What can hang from each mark
V: L
E: F J
J: E M T V
P: M Q
L: V
T: J
M: J P
Q: P

Each row was made from one small tree. The marks that hang from a mark follow it in brackets, in alphabetical order. Every link used is in the known rows. Write each row's tree.
Known rows
V(L): [-1.63 -0.12  1.03 -5.59  1.94 -1.40  0.10 -0.06 -0.10 -1.98  0.53  1.65
  5.39 -2.64  0.25 -2.32 -0.29 -2.08 -0.24 -0.76 -0.04]
P(M(J)): [-0.25  1.32 -0.25 -0.22  0.03 -0.55  0.52 -0.02  1.12 -2.24 -0.18  1.48
  4.34  0.32  1.67 -4.00 -0.48  1.20  0.39  0.08  0.43]
T(J(E(F) M(P) V(L))): [-0.57 -3.58  0.00  1.03 -0.82 -0.04 -0.90  0.30  2.69  3.38 -0.19 -1.56
 -2.50 -1.19 -0.88  1.72  0.73 -1.24  0.97  0.55 -0.83]
J(M T): [ 0.34  0.73  0.92 -1.16  0.91  0.33  2.10  0.45  0.15 -1.97 -0.19  2.00
 -4.21 -1.31 -2.37  0.85 -1.49  1.19 -1.40 -2.03  0.73]
L(V): [-1.39  1.98  1.62 -5.06  1.23 -0.75 -0.72  0.64 -1.76 -1.68  0.75  2.18
  3.29 -1.28 -1.87 -0.34 -0.94 -0.52 -0.54 -0.94  0.02]
T(J(E M V(L))): [ 0.14 -4.54 -1.14 -2.10  0.08 -0.12 -0.54 -0.19 -0.72  1.38 -0.70 -0.81
 -1.06 -2.05 -0.84  3.20  0.22 -2.66  0.55 -0.32 -1.25]
M(J P(Q)): [-0.69  3.01 -2.09  0.87  2.02  0.23 -0.71 -0.30  4.04 -1.79  0.84 -0.20
  5.12  0.27  1.52 -1.59 -0.90  0.53 -0.01  1.31 -0.63]
E(F J(M(P) T V)): [ 0.27  1.33  1.84  2.59 -0.76  0.31  1.49  0.11 -0.33  1.47 -0.31  2.05
 -5.44 -0.27 -1.95  0.64 -0.10  1.15 -3.20 -0.82  1.39]
Q(P(M(J(E V)))): [ 1.91 -0.14 -2.18  0.70 -0.36  0.18 -1.52  0.14  1.42  0.27 -0.77 -2.03
  2.80  1.72  1.83  0.30  0.19  1.28  3.50 -0.13 -1.01]
M(J(E(F) T) P(Q)): [-0.81  1.31 -1.14  3.12 -0.63  0.79 -0.14  0.04  2.30 -0.24  0.79 -2.28
 -1.12  1.06  0.69 -0.47  0.34  1.80  0.32  1.38 -0.01]
E(F J(V(L))): [-2.46 -1.13  2.79 -4.08 -0.51 -1.96  0.25 -0.52 -4.50  0.39 -0.04  2.37
  3.34 -2.33  0.42 -2.88  0.76 -2.54 -2.12 -0.15  1.20]
T(J(E(F) M(P(Q)))): [-0.65  0.16  0.57  2.95 -1.20  0.91 -0.32  0.52  3.97  1.71  0.88 -2.14
 -2.58  1.80 -0.98  0.38  0.07  1.22  0.60  1.19 -0.25]
T(J(E(F) M V(L))): [-1.34 -5.24  0.68 -1.14 -1.64 -0.57 -0.17  0.19 -1.06  2.39 -0.65 -1.04
 -3.14 -1.73 -1.03  1.63  0.50 -1.60  0.86 -0.07 -0.28]
M(J(V) P(Q)): [-0.16  1.99 -1.77  1.07  1.63  0.36 -1.19 -0.36  2.18 -0.91  0.12 -0.53
  3.86  0.39  1.54  0.73 -0.62 -0.27  1.05  1.23 -0.88]
P(M): [ 0.09  2.42  2.84 -2.07 -0.03 -0.61  0.74  0.46  0.07 -2.34  0.28  2.06
  3.54  1.00  0.44 -3.42  0.01  0.98  1.08 -0.78  0.93]
P(M(J(E(F) T V)) Q): [ 0.17 -0.54  0.88  2.59 -3.02  0.49  0.44  0.10 -4.62  0.60  0.04 -1.99
 -3.39  3.76  1.10 -0.86  1.04  1.52  1.44  0.95  0.91]
M(J(E(F) T V) P): [-0.15 -0.99 -0.88  3.21 -0.88  0.53 -0.32  0.05  1.88  0.13 -0.86 -1.37
 -2.58 -1.37  0.34  2.15  0.41  1.40  1.74  0.41 -0.24]
P(M(J) Q): [-0.35  2.32 -0.11  0.04 -0.04 -0.18  0.35 -0.12 -0.72 -1.80  0.78  0.39
  4.19  2.90  1.93 -4.19 -0.35  0.83  0.18  0.97  0.48]
P(M(J(E V(L))) Q): [ 0.62 -1.31 -1.19 -1.45 -0.48 -0.45 -1.55 -0.65 -4.42  0.92  0.59 -1.95
  4.10  2.72  2.56 -1.64  1.28 -2.09  1.16  1.58 -0.52]
E(F J): [-2.58  1.69  3.23 -2.39 -0.74 -1.41  1.07 -0.20 -1.40 -1.86  0.15  2.95
  3.20 -1.98 -0.01 -4.04 -0.02  0.39 -2.21 -0.38  1.76]

Write each row's tree
[ 1.67  1.96  0.10  1.76  0.88  0.70  1.07 -0.22 -0.14  0.45 -0.40  2.16
 -3.20 -0.51 -1.86  2.24 -0.38  0.29 -3.53 -1.03  0.39]  E(J(M(P) T V))
[-1.84 -1.22  0.09 -0.25 -1.12 -0.79 -0.30 -0.14  0.71 -1.90 -0.51 -0.30
  2.05 -2.53  1.11 -1.72 -0.20  1.13  1.40  0.43  0.39]  M(J(E(F)))
[ 0.60 -2.12  1.02  0.55 -0.65  0.13 -0.04  0.39 -0.15  2.81  0.17 -1.11
 -5.66 -0.60 -1.51  2.10  0.68 -0.54  0.00 -0.61  0.18]  J(E(F) M(P) T V(L))
[-0.74 -3.06  0.75 -0.68 -2.21 -1.29 -0.85 -0.20 -3.10  1.41 -0.26 -0.94
  1.91  0.20  2.20 -3.00  1.46 -0.84  1.70  0.88  0.45]  P(M(J(E(F) V(L))))
[-0.37 -3.20  0.07  0.47 -2.34 -0.52  0.36 -0.03 -3.79  1.45 -0.36 -1.21
 -1.98  0.57  1.31 -1.59  1.49 -0.23  0.78  0.37  0.55]  P(M(J(E(F) T V(L))))
[ 1.32 -0.28 -2.55  2.49  0.80  0.89 -0.76 -0.27  2.52 -0.71 -0.93 -1.20
 -0.30 -1.78  0.52  3.67  0.13  0.61  1.32  0.22 -1.21]  M(J(E T V) P)
[-1.83  0.43  3.57 -2.08 -1.18 -1.32  0.72 -0.26 -3.49 -1.03 -0.56  2.66
  1.89 -1.80 -0.06 -1.60  0.21 -0.32 -1.11 -0.45  1.54]  E(F J(V))
[ 0.30  1.98 -1.93  0.13  0.86 -0.27 -0.18  0.41  4.02 -1.21 -0.06 -0.12
  4.37  1.55  1.60 -3.59 -0.95  2.10  1.49 -0.40 -0.34]  Q(P(M(J)))
[ 0.27  1.85 -2.11  2.18  1.58  1.02  0.03 -0.19  1.38 -0.83  0.00 -0.74
 -0.02  0.83  0.64  1.92 -0.58  0.38  0.15  0.66 -0.78]  M(J(T V) P(Q))
[ 1.60 -1.38  0.97 -1.65 -0.17  0.13 -0.59 -0.01 -1.85 -0.60 -0.82  0.24
 -1.87 -1.30 -1.29  3.57 -0.36 -0.26  1.40 -1.19 -0.04]  J(E M V)
[-1.56  0.45  3.08 -0.99 -1.24 -0.61  1.74 -0.12 -4.16 -0.93 -0.70  2.51
 -2.02 -1.51 -0.90 -0.40  0.31  0.22 -2.04 -1.01  1.60]  E(F J(T V))
[ 1.64 -1.85 -3.47 -0.23  0.11  0.11 -0.82  0.03 -0.48  1.61 -0.29 -2.57
  0.35  1.75  1.37  0.27  0.83 -0.32  1.74 -0.35 -1.25]  Q(P(M(J(E T V(L)))))
[ 0.12 -1.98  2.84 -0.72 -1.94 -0.33 -0.14  0.33 -2.30  0.44 -0.71  0.02
 -3.85 -1.09 -1.38  1.82 -0.21  0.65  1.64 -0.97  0.90]  J(E(F) M V)
[ 1.77  1.41  0.08  0.39  0.88  0.47 -0.94  0.23  3.91 -0.37  0.30 -0.09
  0.11 -0.94 -1.05  1.38 -0.50  0.85  0.57 -0.49 -0.35]  J(E M(P))
[ 1.11  3.19 -0.23  1.55  1.30  0.55  1.38 -0.18  2.18 -0.36  0.36  2.50
 -1.96 -0.74 -1.86 -0.10 -0.63  0.92 -4.42 -0.92  0.69]  E(J(M(P) T))
[ 2.09  2.28 -0.43  1.51  0.72  1.52  0.04  0.24  1.46  0.18  1.20 -1.47
 -3.71  2.15 -1.61  2.31 -0.29  1.14 -0.73 -0.14 -0.24]  J(E M(P(Q)) T)
[ 0.60  1.26 -0.39  1.26 -0.45  0.65  1.10 -0.04 -3.28 -0.93 -0.04 -0.11
 -0.96  3.38  1.07 -0.62  0.03  0.70  0.28  0.28  0.36]  P(M(J(T V)) Q)
[ 0.18 -1.77 -0.42 -0.30 -0.16  0.45  0.22  0.13  2.33 -0.83 -0.50 -0.15
 -1.16 -1.64 -1.32  2.09 -0.65  0.26  0.40 -0.48 -0.68]  T(J(E M))
[ 0.43  0.84 -0.66  1.91  0.97  1.18 -0.24  0.29  3.23  1.07  0.07 -0.56
 -1.36  1.55 -1.14  2.87 -0.74 -0.27  0.33  0.49 -1.03]  T(J(M(P(Q)) V))
[-0.14  2.02 -0.86  1.72  1.38  1.05  0.21  0.38  5.01  0.19  0.77 -0.26
 -0.09  1.46 -1.09  0.46 -1.07  0.45 -0.56  0.60 -0.79]  T(J(M(P(Q))))
[ 0.07 -1.46 -1.13 -0.82  0.24 -0.44  1.04 -0.20 -2.59 -0.06 -0.46  0.69
  0.46  0.28  1.16 -1.57  0.39 -1.05 -0.34 -0.22 -0.04]  P(M(J(T V(L))))
[ 0.63 -0.75 -3.47  0.43  1.42  0.63 -1.46 -0.64 -0.52  1.06  0.60 -2.75
  1.02  0.42  1.33  2.12  0.81 -1.95  0.12  1.36 -1.57]  M(J(E T V(L)) P(Q))
[ 0.71 -0.34  0.02 -1.74  2.05 -0.38 -0.72  0.11  1.68  1.27  0.20  0.97
  0.65 -1.37 -0.76  0.99 -0.44 -1.90 -0.21 -0.72 -0.56]  J(M(P) V(L))
[ 1.00  1.48 -0.65 -0.22  1.52  0.40  0.35 -0.57 -2.97  2.29  1.18  0.67
 -1.79  1.61 -1.11  0.69  0.34 -2.29 -4.54  0.16  0.09]  E(J(M(P(Q)) T V(L)))
